Every row comes from one small tree of marks. The marks that hang from a mark follow it in brackets, in alphabetical order. Every link used is in the known rows. Which tree was each row made from?
Known rows:
K(Q W(V(S))): [-16.9,  -5.9,   2.0, -51.0, -16.2,  -5.5, -25.9,  10.8,  -8.4, -16.5,
  -4.3,  -8.9, -14.3, -12.7,  -4.2,  -2.0,  37.4, -20.9,  -7.0,  36.1,
  21.9,   8.5,  -7.4]
P(V(S)): [-16.1,  23.8,  -5.6, -31.9,  30.8, -18.9, -10.7, -14.2, -16.6, -24.9,
   6.3,   2.9, -16.1,  -4.0, -27.0,  -9.5,  51.7,   2.7,  17.6,  -1.8,
   9.6,  28.9, -22.1]
R(X): [-13.4,  14.9, -23.8, -10.0,  35.4,  11.3, -25.5, -25.1,  12.1, -32.2,
   6.9,  15.9,   9.9,  14.1,  -6.5,   0.7,  41.6, -22.1,   9.8,   8.4,
  -2.6,   8.0, -17.2]
R(G(N(W) U) X): [ 17.4, -23.5,  -6.9,  24.4,  52.0,  35.5, -16.2,  -1.7,  15.7,  -1.5,
   3.3,   3.1,  -2.2,  -5.4, -15.7,  14.5,   3.9, -17.3,   3.7,  -9.1,
   5.2,  -0.1,   9.6]
M(A(U(G(N(W(K)))))): [ -5.1,  32.2,  18.4,   6.3,  19.2,  30.1, -19.7,   3.6,   1.4, -33.9,
  -8.9,   3.4,   6.2,  22.5, -23.8,  10.1,  28.5, -18.0, -13.7,   2.3,
 -31.9,  -2.0,   7.3]
S(V): [-25.0,  30.1,   3.7, -40.5,  13.0,  19.0,  -1.9, -26.1,  -7.3, -23.1,
   0.1,   6.9, -10.0,   7.0, -20.4,   0.3,  61.1, -10.5,  14.0,  13.7,
  -7.5,  30.3, -14.3]
R(G(N(P(V(S)) W)) X): [ 12.8,  13.5, -14.5,  10.6,  45.8,   7.2,  -3.3,  19.5,  -6.8, -10.2,
 -34.8,  -8.0,   9.6,  18.4, -27.6,  -9.8,  -2.7,  -5.9,  19.5, -25.7,
  12.1,  26.3,   2.4]
M(A(U(G(N(W(K(Q))))))): [-15.1,  18.6,  22.9,   4.4,   4.0,  34.8, -25.7,  16.2,   0.7, -22.8,
 -14.0, -11.7,   2.3,  19.8, -20.6,   8.5,  26.9, -17.5, -20.3,  14.0,
 -27.8, -11.2,   6.7]
N(W(K)): [-17.2,  44.6,  23.3, -33.5,  15.3,  10.9, -20.3,   1.6,  -1.7,   4.6,
  -7.5,   2.8,   5.2,  -0.3,  -7.3,  12.2,  26.6, -16.7,   5.4,   1.5,
 -19.5,  -3.1,   2.4]
R(G X): [ -7.1,  12.9, -32.8,   5.0,  28.5,  28.3, -43.1, -10.0,  13.9, -18.6,
 -20.0,  11.0,   5.6,  25.6, -12.8,   6.3,  33.6, -29.2,  10.8,   6.2,
  10.2,   9.9,  -7.8]
A(U(G(N(P(V) W(K))))): [ -1.7,  44.7,  13.9, -10.2,  12.7,   1.2, -23.1,  -6.6, -25.7, -17.4,
 -32.4,   7.3,   2.0,  15.0, -37.5,  -2.5,  14.3,  12.9,  18.3, -30.2,
 -30.0,  11.9,   3.3]
K(P Q W(V(S))): [-17.2,  -7.7,   6.2, -79.1, -16.7, -15.3, -13.0,  11.6, -14.5, -32.4,
 -12.2,  -4.6,  -9.2,  -4.7,  13.1,  -3.9,  27.8, -16.5,  -6.3,  34.0,
  45.6,  16.4, -11.7]
W(K(Q) V): [-36.4,  18.5,  22.4, -32.7, -26.5,  23.8, -34.5,  -7.9, -11.9,  25.5,
  -7.8,   1.7,  -7.0,   0.8, -11.0,  14.8,  24.8, -14.7,   9.5,   7.6,
   7.4,  -5.3,  -6.4]
U(G(N(P(V(S)) W(K(Q))))): [-13.4,  37.6,  11.7, -18.3,  18.6,   4.2,  -6.8,  32.3, -33.5,   0.1,
 -38.4, -10.5,  -0.4,   4.9, -21.8,   5.6,  12.8,   6.8,  13.7, -19.5,
   6.7,  13.3,  12.8]
G(N(W) U): [  5.0, -20.9,  28.8,  -6.9,  58.7,  14.9,  10.2, -15.7,   0.9, -13.2,
  23.0,   8.4, -13.1, -34.3,  -5.4,   8.7,  28.1,  -2.0,  -3.9,  -5.4,
 -20.9,   3.4,   5.1]
U(G(N(P W(K V(S))))): [  0.5,  43.0,  10.6, -11.4,  21.2,  17.6,   0.4,  18.9, -30.8,  -9.9,
 -34.1,   8.6,  10.4,   9.7, -20.5,  12.3,  10.9,  -5.8,  12.7, -24.8,
   2.6,  21.3,  23.1]
H(K(P W)): [-14.4,  25.3,  12.1, -74.8,  25.2,  -8.7, -20.7, -15.7,   2.8, -29.3,
  -2.7,  12.8,  -4.3,  22.9,   5.4,  -2.8,  45.4, -27.8,  10.3,  17.9,
  25.8,  -5.4,  -4.2]
Z(K(P Q W)): [-33.9,  23.3,  10.2, -72.5,  15.9, -18.6, -13.8, -11.1, -14.4, -39.4,
 -29.6,  11.0,  -9.6,   0.3,  45.6,  -9.8,  50.0, -33.3,  13.3,  28.1,
  20.6,  -8.6,  -4.9]
R(G(N(W(K V)) U) X): [ 16.2, -11.9,   4.5,  23.5,  23.1,  43.0, -20.4,  -0.2,   7.7,  30.7,
   3.8,   5.6,  -0.1,  -1.7, -25.2,  26.0, -19.9, -18.9,  14.0, -21.4,
  18.3,  -5.6,  16.8]
A(U): [-10.1,   8.9,   1.3, -17.8,  18.1,   4.0, -31.2, -34.7,  -3.9, -47.8,
   1.8,   9.3,  -3.5,   6.5, -20.4, -16.5,  59.2, -11.2,   2.0,  10.0,
 -38.0,  10.1, -19.2]
M(A(U(G(N(P W(V)))))): [ -2.1,  34.0,  21.5,   3.6,  17.7,  29.2,  -5.6,  -6.6,  -1.8, -46.8,
 -29.2,   8.7,  15.2,  24.4, -25.4,  -2.2,  26.8,   4.7, -10.9,   0.6,
 -37.1,  22.6,   1.5]
W(K V(S)): [-12.9,  27.5,   9.2, -27.0,  -1.3,  10.2, -15.8,  -6.1, -23.3,   1.0,
   7.1,   6.7,  -1.1,   3.5, -21.2,   7.3,  27.9, -22.0,  18.6,  -6.3,
  16.5,  12.8,  -1.2]
U(G): [-21.8,  39.6, -18.3, -20.7,  28.0,  17.3, -35.3, -17.0,  -5.3, -36.9,
 -19.6,  24.4,  -4.4,  11.2,  -9.8,  16.2,  64.1, -11.0,   3.4,  10.2,
  -5.0,  16.6,  -2.2]
G(N(P W(K(Q) V(S))) U): [  2.6, -13.0,  47.8, -12.7,  23.6,  21.3,  18.2,  15.2, -28.0,  13.2,
   2.5, -14.7,   3.8, -28.8,  -8.2,   0.6,  -6.8,   6.6,  11.9, -16.9,
  -0.8,   4.2,  12.5]
R(G(N(P W(V(S))) U) X): [ 27.6, -15.4,  -2.6,  23.4,  45.6,  32.1,   3.2,   8.9,  -5.0,  -6.4,
 -10.8,  -4.0,  12.8,  -0.7, -21.8,   0.3, -11.1,  -4.9,  16.0, -20.6,
  15.8,  20.5,  12.1]

Which tree is each row?
[ 14.7, -11.3,  34.9,  -9.9,  50.8,  12.3,  30.3,  -5.0, -20.1, -17.7,
   6.8,   1.1,   3.4, -29.3, -11.8,  -5.6,  10.9,  12.7,   9.5, -18.6,
 -10.0,  25.6,   7.5]
G(N(P W(V(S))) U)
[-11.1,  64.8,  25.6, -42.4,  21.8, -15.1,   1.0,  14.6, -27.8,  -0.9,
 -25.6,  -9.8,  13.7,   3.3, -19.2,  -9.6,  10.7,  14.6,  30.6, -20.0,
  -7.0,  22.2,  -6.3]
N(P(V(S)) W(K))
[  3.4,  36.0,  11.7,   1.7,  35.6,   4.9,   2.1,   8.0, -12.8, -56.8,
 -21.8,  -7.1,   8.4,  21.3, -34.4, -14.0,  30.8,  11.2,  -2.3,  -5.3,
 -25.0,  29.2,  -4.8]
M(A(U(G(N(P(V(S)) W)))))
[-13.1,  27.9,  -5.8, -10.7,  49.5,  17.3,  -9.1, -10.6, -19.2, -44.9,
 -36.2,  26.6,   2.9,  10.1,  -1.3,   5.9,  49.3,  -4.1,   7.6, -13.7,
 -12.4,  25.5,   5.5]
U(G(N(P)))
[-17.4,   4.0,  16.7, -73.5,  -9.2,  -5.1, -19.0,   6.8,  -8.8,  -9.1,
  -2.5, -12.2,  -9.3,  19.2,  -6.6,  -7.8,  31.6, -25.9,   5.2,  28.2,
  50.6,  -5.8,  -0.8]
H(K(P Q W(V(S))))
[  8.5,  -7.5,  35.3, -31.6,  46.1,  -7.7,  22.3,   2.3, -23.4,  -0.3,
  25.0,  -0.8, -14.3, -28.0, -11.8,   7.5,  -1.2,   6.3,  16.2, -26.6,
  21.6,   7.7,   3.2]
G(N(W(K(P(V(S))))) U)
[  6.0,  -5.5,  40.9, -11.9,  46.0,  18.4,  21.6, -18.4, -10.7,  -8.5,
  -0.3,  12.1,   2.1, -28.5,  -6.2,   1.6,  10.4,  18.0,   8.3, -18.2,
 -20.9,  19.8,   4.1]
G(N(P W(V)) U)
[ -8.1,  11.3,  15.6,  -3.1, -21.3,  25.2, -36.5,   2.6, -16.6,   3.1,
 -18.7,  -3.4,  -7.6,   9.4, -37.8,   9.4,  14.2,  -9.0,  -4.8,  -5.7,
 -19.6,  -7.1,  13.0]
A(U(G(N(W(K(Q) V)))))
[-18.2,  35.1,  13.3, -80.3,  18.9, -24.5, -22.0, -20.8,  -0.6, -14.6,
  -2.3,  12.7, -14.6,  21.7,  -9.8,  -2.7,  37.0,  -9.1,  21.1,   7.3,
  34.9,   1.3, -13.0]
H(K(P(V) W))
[ -1.7,  -3.9,  44.3, -18.2,  37.5,   1.7,  17.1,  16.5, -29.8,  12.7,
   2.8, -19.5,  -4.9, -31.0, -13.0,  -4.4,  -3.1,  20.0,  20.6, -23.2,
  -0.2,   5.1,   2.8]
G(N(P(V(S)) W(K(Q))) U)
[-20.6,  51.3,  28.1, -61.0,   9.4, -11.4, -10.8,  -2.9,  -9.6,   5.4,
 -13.9,   6.6,  -0.4,   4.7,  -7.7,   9.8,  11.2,   4.8,  15.8,  -9.6,
   8.3,   8.5,  -9.4]
N(W(K(P(V))))
[-14.1,  48.3,  27.5, -37.0,  14.2,   9.0,  -0.9, -11.0,  -6.6, -13.0,
 -34.1,   9.0,  18.2,   2.8,  -8.9,  -5.1,  23.6,  13.7,   9.7,  -1.1,
 -26.8,  28.7,  -5.3]
N(P W(V))
[-36.5,  16.6,  26.3, -58.1, -26.7,  15.1, -22.8,  -7.0, -17.5,  11.0,
 -14.7,   5.6,  -2.6,   8.5,   3.7,  12.6,  16.0, -10.6,  10.2,   6.0,
  29.5,   2.0, -10.2]
W(K(P Q) V)
[-11.6,  45.4,  21.6, -58.3,  14.3, -17.9,  -1.7,  11.5, -19.2,  -3.7,
  -6.8,  -4.2,   0.6,   3.7, -12.5,   2.4,  11.5,  -0.2,  16.9,  -9.3,
  18.9,  14.6,  -6.3]
N(W(K(P(V(S)))))
[-10.2,  46.3,   6.1, -17.9,  39.6,   2.1,  -5.0,  -1.0, -16.9, -20.0,
 -41.4,  16.1,  -1.3,   5.5, -19.5,   7.7,  27.9,  17.8,  11.2, -22.1,
 -14.0,  27.6,   4.9]
U(G(N(P(V) W)))
[-10.4,   2.0,  50.0, -21.4,  32.2,   7.6,   8.0,   2.9, -20.6,  21.9,
  -3.6,  -8.6,  -6.3, -30.2,  -7.7,   3.4,  -3.2,  24.9,  20.4, -23.5,
 -10.9,  -0.3,  -0.5]
G(N(P(V) W(K(Q))) U)
[-31.8,  56.3,  37.9, -47.6,  -0.8,  -3.3, -15.7,  12.9, -17.3,  21.2,
 -38.5, -14.4,   8.1,   1.1, -10.3,  -2.9,   8.3,  21.4,  22.0,  -7.3,
 -15.5,   6.1, -11.2]
N(P(V) W(K(Q)))
[ -7.8,  24.4,  -1.7,  -8.5,  38.8,  16.7, -13.5,   0.8,  -4.6, -23.4,
 -21.0,  17.0,  -7.4,   1.5, -14.2,  18.2,  40.8, -12.2,  -8.2,  -4.5,
 -13.6,  12.2,  15.1]
U(G(N(W)))
[-23.8,  32.8,  20.6, -55.4,  -7.3,   9.6, -14.8, -22.0, -16.5,  -2.0,
  -8.4,  24.3,   1.5,  11.6,  -0.1,  14.7,  18.2, -11.5,  18.0,  -7.6,
  24.6,  12.9,  -9.2]
W(K(P) V)
[ 12.6,   0.9,  43.3, -11.3,  38.8,  16.2,  25.2,   2.6, -27.2,   2.5,
   8.0,  -0.2,   6.9, -26.0, -11.3,   2.4,  -5.0,   5.8,  18.6, -28.2,
  -3.5,  13.0,  13.8]
G(N(P W(K V(S))) U)
[ -2.0,  30.9,  11.2, -26.5,   7.1,  -4.5, -22.2,  -8.5, -22.2, -19.4,
 -19.5,  10.7,  -7.8,  15.6, -33.0,   5.1,  12.6,   5.1,  10.2, -24.7,
  -5.6,   8.8,   1.9]
A(U(G(N(W(K(P(V)))))))
[ -8.2,  22.1,  17.0,  -7.6,   3.3,  20.1, -28.0,  10.3, -23.1, -19.5,
 -37.1,  -7.4,   7.7,  13.9, -20.8,  -3.9,  19.8,  -3.4,   2.2,  -8.6,
 -34.7,  -2.7,  11.2]
A(U(G(N(P W(K(Q))))))
[ -4.3,  41.8,  20.6, -34.1,  19.2,   2.0,   8.6,   3.8, -16.9, -22.8,
 -26.8,  -2.6,  19.6,   1.9, -14.3, -13.6,  24.4,   8.0,  10.7,  -1.0,
 -14.4,  34.6,  -2.1]
N(P W(V(S)))
[  5.7, -19.6,  33.7,  -6.8,  38.6,  19.6,  10.5, -21.3,  -0.6,   2.5,
  22.8,  12.5, -14.9, -34.6, -16.0,  13.2,  16.7,   4.0,  -2.2,  -9.7,
 -12.0,   8.9,   6.1]
G(N(W(V)) U)
[  3.5,   6.2,  49.1, -13.9,  34.2,  22.9,  16.0, -10.9, -17.6,  11.6,
   1.0,  10.8,   5.7, -24.7,  -6.5,  10.1,  -5.5,  10.5,  17.5, -28.0,
 -14.9,   7.6,  10.8]
G(N(P W(K V)) U)
[-28.6,  26.9,   5.4, -75.1,  14.5, -39.8,  -6.0,  -2.1, -27.3, -33.9,
 -23.1,  -0.2, -18.8,  -2.7,  25.6, -17.6,  41.9, -19.8,  25.3,  17.3,
  40.9,   3.4, -11.6]
Z(K(P(V(S)) Q W))
[  5.4,  -6.1,  36.3, -12.7,  66.4,  13.7,  21.2, -12.3,  -9.0, -24.2,
   0.1,   8.2,   4.2, -29.0,   3.8,  -3.3,  22.3,  12.2,   6.4, -14.0,
 -29.5,  14.6,   3.0]
G(N(P W) U)
